Each row was made from one small tree. The marks that hang from a mark follow it in brackets, in alphabetical order. Every link used is in the known rows. Write each row's tree.
(in the rows, 128 means zero)
Known rows
G(C(H(R)) F(W)): [154 146 138 124 167 158  74 129 115 155 104 137 122 141  84 139 102 118
 127]
F(W(R(C(H)))): [ 95  86 138 123 136 130 128  99 125 104 118 119 144 137 182 121 116 129
  98]
R(C): [172 124 113 127 125 156 136 153 128 111 126 133 123 100 137 119  49 127
  95]
G(C(H R(W))): [132 190 125 109 157 145 156 120 113  85 136  96 111 128  88 108  89 127
  96]
G(C(H R(W)) F): [142 210 132 121 171 149 117 130 120  97 126 133 111 123  12 115  91 128
 102]
F(G R): [107 123 120 123 117 108 114 133 153 162 127 138 167 121 179 122 205 107
 182]
H(C(G(F) R)): [162 155 128 118 135 177  99  99 112 144 120 120 103 134  74 137  80 151
 106]
W(F(G)): [137 136 122 167 157 112  75 198 142 155 146 153 136  92 173 130 160 113
 149]
C(H R): [139 203 127 108 144 141  86 108 129  78 129  94 124 133 145 122  81 120
  99]
R(F(G(C(H)) W)): [113 106 127 145 122  79  67 143 154 152 129 131 174 117 145 144 165 105
 165]
G(F(R W)): [112  90 135 134 137 119  59 152 154 154 116 170 161 126 108 137 143 111
 145]
H(C): [190 118 112 118 134 181 123 156 112 146 127 120 114 120 156 126  54 126
 120]
R(C F(G) W): [122 100 122 148  87  71 174 144 147  98 151 150 123 109  90 119 150 135
 137]
R(C F W): [141 116 123 145  96 102 166 147 141  68 153 148 108 103  80 124  86 140
 101]
F(G R(C) W): [ 63  28 136 130  90  95 139 130 143 154 111 125 183 154 178 123 211 115
 187]
F(R(C(G H)) W): [ 65  99 145 119 100 117 117  95 133 105 105  98 180 167 187 150 138 125
 130]
G(C F): [189 172 115 134 178 168  83 168 134 163 122 170 127  80  46 125  69 116
 110]
F(G(C) R(W)): [ 90 117 123 121 121 103 191 134 137 151 137 132 148 126 123 106 217 117
 180]
W(F R): [124 174 134 164 186 167  94 144 123 102 149 153 105  87 157 122 135 133
  97]
G(C(H) F(R)): [151 230 132 126 170 177  75 140 129 122 108 140 156 119  65 137 103 109
 138]

Which tree is each row?
[148 189 124 118 119 138 123  99 127  97 115 102 142 125 168 145  57 134
  80] : R(C(G H))
[123 113 121 120 103  98 206 111 128 104 142 129 109 119 124 122  93 151
  72] : R(C(G) W)
[ 71  60 139 125 100 118 126 107 135 128 111 118 168 150 168 143 145 130
 132] : F(R(C(G)) W)
[115 149 129 141  87  68 162 128 144  70 143 127 138 130 112 128 143 130
 135] : R(C(H) F(G) W)
[136 110 128 134 120 126 107 120 137 141 114 147 140 115 109 143  82 139
  91] : R(C(G(F(W))))
[189 141 127 125 112 180 104  76 101 152 127 114  65 145 131 161  99 154
 126] : H(C(G) R(F))
[163 119 130 121 101 148 159  74  98 135 141 116  49 157 111 149 121 163
 121] : H(C(G) R(F W))
[ 82 103 124 120 106  76 172 131 152 144 142 141 150 132 160 110 227 116
 178] : F(G R(W))
[125 200 132 132 169 151 144 145 108  77 141 101 106 125  86 114  98 129
 100] : G(C(H R(W(F))))
[179 148 121 122 135 167  98 123 120 169 119 135 119 121 114 147  72 140
 111] : H(C(G(F)))
[145  81 128 134 122 118  91 113 127 172 130 137 100 130 133 138 171 125
 162] : H(R(F(G(C) W)))
[122 164 137 150 132 123 171 172 114  49 144 120 109 130 135 123  87 134
  90] : R(C(H) W(F))
[107 149 137 153 123  99 176 168 120  71 142 121 122 134 144 119 136 131
 117] : R(C(H) W(F(G)))
[ 79 135 133 119  92  93 192 115 135  98 126 114 156 155 155 114 198 122
 167] : F(G R(C(H) W))
[ 81  86 142 122 105 130 119 125 130  94 107 105 174 163 181 136 128 115
 140] : F(R(C(H)) W)
[ 66  48 132 125 123 102 127 137 140 186 114 126 187 142 163 123 228 106
 197] : F(G(C) R W)
[163 105 128 103 111 160 194  75  87 152 135 106  46 164 143 134 114 163
 110] : H(C(G) R(W))
[ 58  33 133 125 105  76 106 134 156 179 120 133 188 148 202 127 234 105
 196] : F(G R W)
[ 99 122 129 142 139 100 143 151 130 102 159 131  96 119 103 104 165 136
 120] : C(R(W(F(G))))
[146 168 115 121 147 119 117 142 136 164 122 118 156 110 162 121 144 105
 152] : F(G(C(H)))
[138 133 114 122 147 129 127 135 133 166 130 123 133 103 112 105 158 119
 149] : F(G(C(R)))
[189 127 124 106 123 193 136  78  89 168 119 105  61 153 160 145  91 154
 115] : H(C(G) R)
[150  99 124 136 169 141  76 170 134 177 115 166 145 102  64 129  94 114
 119] : G(C F(W))
[154 122 131 118 113 134 176  85 109 127 132 141  55 140  90 128 109 159
  90] : H(R(C(G(F)) W))
